Each row was made from one path, in order. Every step used is in the known rows, and no mark comes twice. Write each row's path.
Known rows:
B > C: [ 0.04  0.21  0.10 -0.18  0.14 -0.05 -0.18 -0.27  0.08  0.21  0.07  0.18
 -0.03 -0.07  0.21  0.01 -0.07 -0.13 -0.22 -0.11  0.07  0.06 -0.19  0.18
 -0.06]
Q > T > H > C > G: [ 0.11  0.10 -0.01  0.41 -0.39  0.19 -0.22 -0.02 -0.01 -0.17 -0.07  0.02
  0.00  0.17 -0.23  0.18  0.03  0.05  0.06 -0.34  0.11  0.05  0.12 -0.04
  0.19]
H > C > G > Q: [ 0.19  0.05  0.06  0.21  0.22 -0.23  0.40 -0.29  0.15 -0.25  0.08  0.13
  0.11  0.11 -0.12  0.06 -0.02 -0.10  0.10 -0.11  0.14  0.01  0.00 -0.19
 -0.11]
T > H > C > G > Q: [ 0.12  0.05  0.02  0.22  0.18  0.15  0.33 -0.07  0.11 -0.07  0.04  0.12
 -0.03  0.17 -0.17  0.07  0.01 -0.10  0.12 -0.32  0.18  0.00 -0.01 -0.20
 -0.18]
X > C > G > Q > T: [ 0.11 -0.14 -0.03 -0.10 -0.10 -0.26  0.40 -0.32  0.13 -0.09 -0.09  0.03
  0.21 -0.12 -0.02  0.24 -0.04 -0.16  0.22 -0.07 -0.02  0.05  0.09 -0.15
  0.18]
U > Q > G > C > H: [-0.06 -0.20 -0.05  0.13  0.18 -0.08  0.08  0.10 -0.21 -0.29  0.00 -0.02
  0.04  0.03 -0.13  0.10  0.21 -0.14  0.15 -0.13  0.03 -0.05 -0.07  0.18
  0.08]
G > C > H > T > F > W: [-0.24  0.10 -0.19 -0.04  0.10  0.19 -0.21  0.41  0.00  0.13  0.12 -0.02
 -0.25 -0.03 -0.04 -0.14  0.10  0.28 -0.15  0.10 -0.06 -0.16 -0.12  0.05
  0.10]
W > F: [ 0.13  0.26 -0.02 -0.25  0.45 -0.36 -0.33  0.03 -0.03 -0.13  0.02  0.16
  0.05 -0.07  0.29 -0.14 -0.09  0.00 -0.33  0.14  0.13  0.03 -0.03  0.16
 -0.19]
G > C: [-0.05  0.12  0.09  0.00  0.35 -0.15 -0.10 -0.07  0.08 -0.35  0.03  0.11
  0.01 -0.12  0.29 -0.03 -0.15 -0.15 -0.13 -0.20  0.04  0.06 -0.16  0.17
 -0.35]
B > C > G > Q > T: [ 0.11 -0.04  0.04  0.02 -0.08 -0.08  0.35 -0.35  0.22  0.32  0.04  0.03
  0.08  0.20 -0.09  0.20 -0.02 -0.20 -0.16  0.03 -0.03 -0.01  0.09 -0.18
  0.47]
U > Q > T > F > W > N: [ 0.06  0.07  0.19  0.19 -0.35 -0.32 -0.38 -0.09 -0.18  0.33  0.05 -0.10
  0.07  0.00  0.29 -0.02  0.10  0.79 -0.32  0.27 -0.40  0.18 -0.03  0.21
  0.03]
B > C > H > T > F > W: [-0.16  0.18 -0.19 -0.22 -0.11  0.29 -0.31  0.21  0.01  0.69  0.14  0.03
 -0.30  0.03 -0.13 -0.11  0.18  0.34 -0.25  0.21 -0.03 -0.15 -0.15  0.04
  0.38]
C > H > T > Q: [-0.07 -0.11 -0.05 -0.04 -0.04  0.18  0.09  0.15  0.01  0.18 -0.13 -0.17
 -0.13  0.05 -0.10 -0.23 -0.01 -0.09 -0.05  0.37 -0.17 -0.09  0.17 -0.26
 -0.17]
X > C > H > T: [-0.10 -0.03 -0.11 -0.24 -0.05  0.02 -0.12  0.14 -0.01 -0.18 -0.11  0.01
 -0.05 -0.31 -0.11 -0.11  0.03 -0.07  0.26 -0.09  0.08 -0.06  0.02  0.18
 -0.15]
X > C: [ 0.05  0.10  0.02 -0.30  0.12 -0.23 -0.14 -0.24 -0.02 -0.21 -0.04  0.18
  0.09 -0.38  0.29  0.04 -0.09 -0.09  0.14 -0.20  0.08  0.14 -0.19  0.20
 -0.35]
U > Q > G: [ 0.14 -0.11  0.03 -0.04 -0.14 -0.32 -0.07 -0.32 -0.21 -0.13 -0.06  0.04
  0.23 -0.01  0.25  0.08  0.06 -0.02  0.06  0.13  0.00  0.12 -0.02  0.16
  0.04]
T > Q > G > C > H: [-0.11 -0.17 -0.01 -0.01  0.20  0.22  0.26  0.10 -0.04 -0.04  0.00 -0.10
  0.00  0.13 -0.09  0.11  0.13 -0.20  0.18  0.05  0.01 -0.03 -0.06 -0.28
  0.04]
H > T > Q > G: [ 0.05 -0.21  0.00 -0.13 -0.37  0.03  0.13 -0.30  0.04  0.09 -0.15 -0.22
  0.22  0.09  0.21 -0.04 -0.08 -0.04  0.15  0.37 -0.03  0.06  0.18 -0.35
  0.18]
F > W > N: [-0.05  0.30  0.31 -0.20  0.22 -0.29 -0.37 -0.13  0.17  0.13 -0.03  0.13
 -0.01 -0.17  0.20 -0.05 -0.11  0.51 -0.21  0.16  0.01  0.27 -0.10  0.29
 -0.63]
G > C > H: [-0.15  0.10  0.01  0.02  0.44  0.05 -0.09  0.28  0.04 -0.27  0.04  0.13
 -0.19 -0.06 -0.07 -0.03 -0.01 -0.19 -0.09 -0.14  0.07 -0.05 -0.11  0.17
 -0.33]
Q > G > C > B: [-0.05 -0.02  0.05  0.10  0.06 -0.25  0.17 -0.13  0.10 -0.33  0.01  0.07
  0.36  0.05  0.07  0.16 -0.08 -0.19  0.11 -0.17  0.19 -0.20  0.16  0.14
  0.13]
U > Q > G > C > H > T > F: [-0.07 -0.24 -0.17  0.17 -0.28  0.10 -0.08  0.18 -0.26 -0.16  0.10 -0.16
  0.03  0.16 -0.05 -0.07  0.28  0.11  0.15  0.03  0.03 -0.18  0.06 -0.02
  0.53]
G > C > X: [ 0.11  0.10  0.09 -0.02  0.32 -0.19 -0.11  0.11 -0.16 -0.23  0.08 -0.11
  0.00 -0.17 -0.15 -0.13 -0.21 -0.18 -0.01 -0.21  0.05  0.14 -0.23  0.10
 -0.32]
G > Q: [ 0.08  0.00  0.12 -0.13  0.36 -0.21  0.34 -0.14  0.11 -0.01  0.02  0.12
 -0.01 -0.06  0.31 -0.07 -0.21 -0.17 -0.17  0.19 -0.12  0.07 -0.05 -0.01
 -0.35]

Which path is each row?
[-0.24 -0.02 -0.23 -0.08 -0.14  0.24 -0.18  0.31 -0.02  0.11  0.10 -0.06
 -0.11  0.08 -0.10  0.02  0.18  0.29  0.09  0.19  0.11 -0.12 -0.06 -0.06
  0.48]	Q > G > C > H > T > F > W
[-0.05 -0.23 -0.08 -0.12 -0.29  0.24  0.15  0.05 -0.02  0.17 -0.14 -0.20
  0.02  0.15 -0.17 -0.06  0.07 -0.05  0.20  0.42  0.00 -0.05  0.24 -0.33
  0.20]	C > H > T > Q > G
[-0.07  0.18  0.02 -0.18  0.24  0.14 -0.17  0.07  0.04  0.27  0.08  0.17
 -0.24  0.01 -0.13  0.00  0.08 -0.13 -0.19 -0.05  0.12 -0.04 -0.13  0.20
 -0.06]	B > C > H
[-0.13 -0.03 -0.02 -0.05  0.19  0.11 -0.04  0.16  0.01 -0.30  0.03  0.08
 -0.03  0.05 -0.11  0.11  0.09 -0.18  0.16 -0.07  0.23 -0.01 -0.06  0.11
  0.04]	Q > G > C > H
[ 0.04 -0.10  0.01  0.06 -0.13  0.16  0.24 -0.04  0.16  0.19 -0.07  0.02
 -0.02  0.20 -0.09  0.14 -0.08 -0.12 -0.11  0.04 -0.01  0.04  0.22 -0.20
  0.08]	C > G > Q > T > H
[ 0.12 -0.12  0.06  0.09  0.03 -0.19  0.33 -0.08  0.06  0.02 -0.05  0.00
  0.03  0.01  0.29  0.02 -0.21 -0.07 -0.19  0.24 -0.35  0.08  0.10  0.00
  0.03]	G > Q > T
[-0.07 -0.17 -0.07 -0.14 -0.27  0.35  0.18 -0.05 -0.01  0.47 -0.04 -0.21
 -0.01  0.20 -0.22  0.02  0.17 -0.11  0.14  0.21  0.03 -0.11  0.08 -0.30
  0.52]	B > C > H > T > Q > G
[-0.06  0.05 -0.05 -0.29  0.21  0.00 -0.12  0.11 -0.06 -0.15 -0.03  0.18
 -0.12 -0.31 -0.08  0.02  0.06 -0.12  0.20 -0.16  0.11  0.01 -0.15  0.22
 -0.33]	X > C > H
[ 0.16 -0.13  0.01  0.25 -0.24 -0.35 -0.08 -0.17 -0.22 -0.08 -0.10 -0.05
  0.10 -0.06  0.27  0.00 -0.06  0.02 -0.21  0.12 -0.38  0.09  0.08  0.23
  0.05]	U > Q > T
[ 0.05  0.15  0.01 -0.35 -0.03 -0.28 -0.18 -0.39  0.11 -0.23 -0.06  0.22
  0.17 -0.24 -0.02  0.16  0.01 -0.16  0.21 -0.19  0.36  0.09 -0.07  0.00
 -0.20]	X > C > G
[ 0.03 -0.17 -0.04 -0.10 -0.13  0.10  0.32 -0.11  0.09  0.11 -0.10  0.01
  0.07 -0.07 -0.08  0.24  0.01 -0.14  0.23 -0.30  0.02  0.04  0.06 -0.17
  0.11]	X > C > G > Q > T > H
[ 0.09  0.04  0.07 -0.18  0.21 -0.25  0.29 -0.29  0.25 -0.02  0.01  0.15
  0.08  0.07 -0.01  0.02 -0.12 -0.21 -0.10  0.20  0.17  0.04  0.10 -0.21
 -0.22]	C > G > Q
[-0.01 -0.13  0.07 -0.01  0.10  0.02  0.26 -0.25  0.02 -0.09  0.00 -0.09
  0.21  0.08  0.26  0.13 -0.02 -0.17  0.13 -0.01  0.01  0.08 -0.12 -0.30
  0.03]	T > Q > G > C
[-0.09  0.04 -0.06 -0.08 -0.05  0.05 -0.22  0.24  0.04 -0.09 -0.10  0.00
 -0.18 -0.03 -0.12 -0.20 -0.06 -0.05 -0.08  0.23  0.04 -0.07  0.17  0.13
 -0.18]	C > H > T
[-0.19 -0.01 -0.04  0.07  0.20  0.09 -0.10  0.31  0.09 -0.30 -0.01 -0.05
 -0.14 -0.06 -0.12 -0.17 -0.04 -0.13 -0.03 -0.08  0.03 -0.13  0.07  0.14
 -0.14]	G > C > H > T
[ 0.09  0.03 -0.03  0.62 -0.31  0.09  0.03  0.18 -0.08 -0.11 -0.05  0.00
  0.12  0.12 -0.08  0.06 -0.09  0.09 -0.03 -0.41 -0.21 -0.23  0.26  0.22
  0.14]	Q > T > H > C > B
[ 0.09  0.19  0.04  0.25  0.08  0.20 -0.19  0.08 -0.09 -0.16  0.03  0.14
 -0.13 -0.02  0.13 -0.04 -0.04  0.05  0.03 -0.41  0.05  0.09 -0.14  0.16
 -0.33]	T > H > C
[-0.02  0.28 -0.06 -0.26  0.00 -0.10 -0.36 -0.05 -0.02  0.33  0.11  0.18
 -0.10 -0.07  0.36 -0.04 -0.05  0.35 -0.32  0.30 -0.06  0.08 -0.25  0.05
 -0.12]	T > F > W
[-0.25  0.07  0.08 -0.06 -0.18  0.18 -0.35  0.27  0.10  0.07  0.12 -0.11
 -0.03  0.11 -0.12  0.00  0.20  0.62  0.09  0.16  0.19  0.00  0.04  0.05
  0.21]	Q > G > C > H > T > F > W > N
[-0.15 -0.07 -0.13 -0.02 -0.28  0.29 -0.19  0.26 -0.05 -0.18  0.12 -0.05
 -0.02  0.16 -0.06 -0.03  0.14  0.06  0.14  0.09  0.24 -0.16  0.08 -0.08
  0.48]	Q > G > C > H > T > F
[ 0.22  0.16  0.05  0.22  0.04  0.18 -0.20  0.26 -0.32 -0.08  0.06 -0.09
 -0.14 -0.05 -0.33 -0.14 -0.11  0.02  0.15 -0.41  0.05  0.17 -0.20  0.09
 -0.31]	T > H > C > X
[-0.06 -0.30 -0.14 -0.26 -0.30  0.19  0.22 -0.01 -0.08  0.05 -0.16 -0.20
  0.11 -0.12 -0.15  0.06  0.16 -0.08  0.54  0.11  0.03 -0.05  0.07 -0.28
  0.24]	X > C > H > T > Q > G
[-0.18 -0.16 -0.05  0.12  0.20  0.19  0.21  0.24  0.03 -0.05 -0.06 -0.23
 -0.10  0.01 -0.10 -0.18  0.02 -0.16  0.01  0.04 -0.17 -0.14  0.05 -0.26
 -0.14]	G > C > H > T > Q
[-0.11  0.08 -0.05 -0.14 -0.02  0.17 -0.18  0.10  0.09  0.22  0.00  0.02
 -0.21  0.00 -0.17 -0.13  0.05 -0.09 -0.12  0.02  0.07 -0.11  0.03  0.16
  0.15]	B > C > H > T
[ 0.14  0.15  0.18  0.37 -0.26 -0.17  0.11 -0.14  0.14  0.18  0.17 -0.04
  0.10  0.21 -0.13  0.14  0.10  0.71 -0.05  0.09 -0.11  0.12  0.04 -0.20
  0.25]	H > C > G > Q > T > F > W > N
[ 0.03 -0.09  0.02 -0.06 -0.13 -0.03  0.09 -0.18  0.03  0.12 -0.13 -0.17
  0.07 -0.03  0.25 -0.21 -0.16 -0.05 -0.11  0.31 -0.20  0.02  0.13 -0.26
 -0.18]	H > T > Q
[ 0.18  0.20  0.10 -0.21  0.10 -0.08 -0.18 -0.08 -0.17  0.29  0.12 -0.04
 -0.07 -0.08 -0.23 -0.09 -0.13 -0.14 -0.12 -0.12  0.08  0.14 -0.26  0.11
 -0.04]	B > C > X
[ 0.09 -0.14  0.00  0.26 -0.25  0.01 -0.17  0.03 -0.27  0.11 -0.11 -0.07
 -0.04  0.00  0.21  0.01 -0.02  0.05 -0.18 -0.12 -0.35  0.09  0.07  0.21
 -0.01]	U > Q > T > H
[ 0.13 -0.15  0.00  0.66 -0.07  0.07  0.59  0.20 -0.01  0.01  0.00 -0.06
  0.12  0.17 -0.06  0.06 -0.12  0.00  0.02 -0.34 -0.38 -0.27  0.27  0.05
  0.16]	G > Q > T > H > C > B
